Each row was made from one walk, in order. Every step used is in the known rows, and no mark comes twice. Write each row's walk.
Known rows:
x, v, z, b, a: [-0.14 -0.12 -0.09  0.11  0.10 -0.24 -0.01 -0.29 -0.16  0.07 -0.01 -0.14
 -0.05 -0.16 -0.06  0.46 -0.10 -0.13  0.39  0.07 -0.11 -0.06]
f, a, z, x, v: [-0.36  0.18 -0.13 -0.09  0.21 -0.09 -0.13  0.20  0.06  0.16  0.07  0.06
 -0.03 -0.07 -0.27  0.34  0.07 -0.07  0.47  0.05 -0.18  0.16]
a, z, x: [-0.15  0.09 -0.14 -0.16  0.28 -0.03 -0.10  0.15  0.12 -0.03 -0.03  0.06
  0.11 -0.02 -0.18  0.25  0.07 -0.04  0.32 -0.01 -0.04  0.07]
v, f, a: [-0.18  0.19 -0.14 -0.03  0.02  0.13  0.04 -0.14  0.14  0.04 -0.09  0.05
 -0.29 -0.02 -0.19  0.42 -0.06 -0.15  0.06  0.18 -0.18  0.06]
f, a, z: [-0.25  0.13 -0.11 -0.01  0.13  0.03  0.01  0.03  0.07  0.05 -0.18  0.00
 -0.09  0.05 -0.28  0.49  0.01 -0.10  0.38  0.22 -0.19  0.02]
s, v, f, a, b: [-0.22  0.21 -0.09  0.10 -0.09  0.19  0.06 -0.28  0.22  0.10 -0.10  0.01
 -0.21  0.08 -0.18  0.58  0.09 -0.20  0.24  0.17 -0.15  0.04]
v, x, z: [-0.14 -0.07 -0.13 -0.12  0.18 -0.10 -0.08  0.04 -0.10 -0.08  0.15  0.10
  0.18 -0.23  0.04  0.16 -0.21 -0.07  0.35 -0.01 -0.08  0.05]
s, v: [-0.01  0.01 -0.12 -0.03 -0.07  0.08 -0.07 -0.10  0.09 -0.15 -0.07  0.17
  0.04  0.05 -0.02  0.17 -0.13 -0.10  0.13  0.02  0.05  0.09]
a, b: [-0.14  0.03 -0.14 -0.02  0.11  0.07  0.02 -0.12  0.00 -0.02 -0.17  0.01
  0.01  0.08 -0.13  0.42  0.04 -0.09  0.27  0.09 -0.08 -0.13]
b, a, z: [-0.24 -0.02 -0.16  0.06  0.06 -0.08  0.04 -0.08  0.06 -0.04 -0.30 -0.05
 -0.03  0.05 -0.21  0.45  0.00 -0.03  0.26  0.19 -0.07  0.02]
b, a, z, x, v: [-0.34  0.02 -0.17 -0.03  0.16 -0.20 -0.11  0.09  0.03  0.08 -0.04 -0.01
  0.02 -0.06 -0.21  0.31  0.07  0.01  0.34  0.02 -0.06  0.17]
a, z: [-0.13  0.03 -0.14 -0.09  0.17  0.00 -0.02  0.07  0.06 -0.05 -0.15  0.07
  0.03  0.01 -0.21  0.33 -0.01 -0.07  0.29  0.12 -0.04  0.01]
v, x, z, b: [-0.09 -0.14 -0.10 -0.08  0.20 -0.15 -0.02 -0.09 -0.12 -0.10  0.13 -0.10
  0.19 -0.22  0.06  0.35 -0.13 -0.14  0.47  0.00 -0.09 -0.10]
b, a, z, v: [-0.26  0.04 -0.20  0.03  0.07 -0.15 -0.03  0.02 -0.02 -0.06 -0.16 -0.03
  0.09  0.01 -0.20  0.32  0.11 -0.07  0.20  0.08 -0.04  0.17]
x, z: [ 0.03 -0.02 -0.12 -0.05  0.15 -0.04 -0.04 -0.07 -0.02 -0.09  0.00  0.13
  0.07 -0.16 -0.01  0.17 -0.15 -0.08  0.23  0.01 -0.04  0.04]
s, v, x, z: [-0.10 -0.07 -0.08 -0.06  0.05 -0.07 -0.10 -0.01 -0.02 -0.12  0.21  0.16
  0.24 -0.19  0.10  0.12 -0.23 -0.10  0.36 -0.05 -0.01  0.15]
v, x, z, a, b: [-0.31 -0.14 -0.15 -0.03  0.14 -0.13  0.05 -0.21 -0.15 -0.05  0.01 -0.14
  0.23 -0.21  0.00  0.48 -0.04 -0.14  0.53  0.07 -0.17 -0.11]
v, f: [-0.06  0.08 -0.17 -0.10  0.04  0.10  0.01 -0.09  0.14 -0.04 -0.04  0.11
 -0.18 -0.05 -0.12  0.26 -0.06 -0.13 -0.01  0.09 -0.03  0.06]
b, a, z, x, v, s: [-0.27 -0.06 -0.19 -0.12  0.05 -0.07 -0.13  0.22 -0.11  0.07 -0.09  0.09
  0.00  0.12 -0.18  0.34  0.11 -0.09  0.30  0.01 -0.09  0.09]
a, z, x, v: [-0.23  0.07 -0.16 -0.16  0.26 -0.12 -0.16  0.25  0.05  0.08  0.10  0.12
  0.07 -0.09 -0.22  0.19  0.06 -0.05  0.38 -0.05 -0.03  0.15]
s, v, x: [-0.18 -0.04 -0.13 -0.11 -0.04  0.02 -0.10  0.02  0.01 -0.15  0.08  0.14
  0.15 -0.02  0.03  0.15 -0.20 -0.09  0.24 -0.01  0.00  0.11]
s, v, f, a: [-0.14  0.18 -0.10  0.04 -0.12  0.16  0.01 -0.19  0.22  0.01 -0.03  0.11
 -0.25  0.01 -0.12  0.35 -0.06 -0.18  0.08  0.15 -0.10  0.16]
f, a: [-0.18  0.13 -0.14 -0.02  0.02  0.07  0.00 -0.09  0.00 -0.03 -0.15  0.04
 -0.11  0.06 -0.13  0.36 -0.11 -0.10  0.20  0.16 -0.17  0.00]
b, a, z, x: [-0.26  0.04 -0.15 -0.02  0.18 -0.11 -0.04  0.02  0.08 -0.02 -0.17 -0.06
  0.07  0.02 -0.17  0.36  0.07  0.00  0.27  0.07 -0.08  0.08]

Which walk is each row?
[-0.22 -0.19 -0.11  0.06  0.11 -0.24  0.04 -0.25 -0.14 -0.09 -0.03 -0.22
  0.15 -0.17  0.07  0.45 -0.13 -0.10  0.44  0.07 -0.12 -0.10] -> v, x, z, b, a
[-0.16  0.12 -0.19 -0.18  0.15 -0.02 -0.13  0.09  0.13  0.09  0.20  0.16
 -0.13 -0.16 -0.13  0.12  0.00 -0.10  0.07 -0.09 -0.02  0.20] -> z, x, v, f
[-0.14 -0.10 -0.14  0.04  0.11 -0.08  0.08 -0.32 -0.06 -0.05 -0.14 -0.12
  0.12 -0.14 -0.04  0.50  0.02 -0.15  0.41  0.10 -0.13 -0.14] -> x, z, a, b
[-0.26 -0.14 -0.11  0.03  0.01 -0.10  0.02 -0.27 -0.06 -0.08  0.06 -0.07
  0.29 -0.18  0.06  0.44 -0.06 -0.17  0.54  0.04 -0.10 -0.01] -> s, v, x, z, a, b
[ 0.06  0.01 -0.04 -0.01  0.07  0.03 -0.09 -0.13  0.03 -0.07  0.09  0.20
  0.08 -0.10  0.01  0.17 -0.20 -0.12  0.25  0.00  0.00  0.08] -> s, v, z
[-0.24  0.28 -0.08 -0.04  0.10  0.09 -0.04  0.00  0.34  0.09  0.07  0.07
 -0.11 -0.03 -0.22  0.41  0.12 -0.16  0.28  0.09 -0.12  0.24] -> s, v, f, a, z, x
[-0.14 -0.10 -0.15 -0.05  0.09 -0.16 -0.05 -0.15 -0.15  0.01  0.06  0.04
  0.01 -0.25 -0.07  0.28 -0.19 -0.15  0.33  0.04 -0.10  0.04] -> x, v, z, a
[-0.21 -0.06 -0.19  0.00  0.03  0.03  0.09 -0.29 -0.04 -0.07 -0.27 -0.14
  0.04  0.03 -0.13  0.53  0.05 -0.14  0.29  0.14 -0.12 -0.17] -> z, a, b
[ 0.00 -0.02 -0.22 -0.22 -0.03  0.10 -0.14  0.19 -0.21 -0.13 -0.03  0.22
  0.10  0.15 -0.05  0.11  0.02 -0.21  0.04 -0.05 -0.02  0.08] -> z, v, s
[-0.03 -0.07 -0.08 -0.02  0.20 -0.17 -0.07 -0.13 -0.13  0.07  0.13 -0.02
  0.02 -0.20 -0.06  0.34 -0.11 -0.18  0.42  0.00 -0.07 -0.07] -> x, v, z, b
[-0.06 -0.10 -0.08  0.12  0.13 -0.15  0.06 -0.37 -0.08 -0.04 -0.14 -0.19
 -0.01 -0.10 -0.02  0.51 -0.09 -0.13  0.33  0.11 -0.11 -0.16] -> v, z, b, a
[-0.26  0.14 -0.13  0.05  0.06  0.10  0.05 -0.16 -0.01  0.08 -0.21 -0.06
 -0.09  0.11 -0.19  0.57  0.06 -0.13  0.35  0.19 -0.23 -0.13] -> f, a, b
[-0.43 -0.01 -0.21 -0.05  0.09 -0.21 -0.07  0.13 -0.10 -0.04 -0.01 -0.06
  0.20 -0.06 -0.16  0.30  0.03 -0.06  0.31  0.06 -0.08  0.19] -> b, a, z, v, x
[-0.12 -0.11 -0.15  0.10 -0.01 -0.10  0.08 -0.33 -0.05 -0.11 -0.30 -0.23
 -0.04  0.07 -0.05  0.50 -0.03 -0.10  0.21  0.14 -0.07 -0.15] -> z, b, a
[ 0.09 -0.05 -0.03  0.04  0.11 -0.04 -0.03 -0.28  0.02 -0.08  0.06  0.00
  0.10 -0.10  0.03  0.35 -0.11 -0.21  0.38  0.00 -0.01 -0.05] -> s, v, z, b
[-0.15  0.05 -0.17 -0.17  0.16 -0.07 -0.18  0.14 -0.02  0.01  0.14  0.15
  0.04 -0.09 -0.08  0.07 -0.07 -0.04  0.20 -0.12 -0.03  0.13] -> z, x, v
[-0.01  0.08 -0.09 -0.15  0.33 -0.04 -0.14  0.03  0.00 -0.02  0.16  0.13
  0.13 -0.17 -0.02  0.13 -0.11 -0.08  0.26 -0.10 -0.07  0.05] -> v, z, x
[-0.12 -0.06 -0.08  0.08  0.03  0.00  0.03 -0.37 -0.01 -0.03 -0.06 -0.04
  0.14 -0.08 -0.03  0.50 -0.03 -0.21  0.42  0.08 -0.10 -0.07] -> s, v, z, a, b
[-0.06 -0.10 -0.20 -0.19 -0.07  0.09 -0.13  0.16 -0.20 -0.02 -0.04  0.24
 -0.07  0.12 -0.09  0.20 -0.08 -0.16  0.16  0.01 -0.04  0.01] -> x, v, s
[-0.16 -0.02 -0.17 -0.24  0.16  0.00 -0.19  0.39 -0.09  0.07  0.04  0.21
  0.06  0.08 -0.19  0.23  0.10 -0.13  0.34 -0.06 -0.06  0.08] -> a, z, x, v, s
[-0.08 -0.04 -0.20 -0.26  0.05  0.06 -0.21  0.25 -0.15  0.00  0.08  0.24
  0.04  0.09 -0.04  0.10 -0.01 -0.13  0.18 -0.13 -0.05  0.06] -> z, x, v, s
[-0.02 -0.11 -0.04  0.17  0.00 -0.11  0.03 -0.42 -0.01 -0.07 -0.09 -0.13
  0.04 -0.06  0.04  0.46 -0.10 -0.15  0.33  0.07 -0.04 -0.05] -> s, v, z, b, a
[-0.20  0.23 -0.13  0.06  0.16 -0.01  0.01 -0.14  0.05  0.15  0.11 -0.01
 -0.05 -0.17 -0.17  0.46  0.18 -0.24  0.28  0.08 -0.21  0.13] -> x, z, v, f, a, b
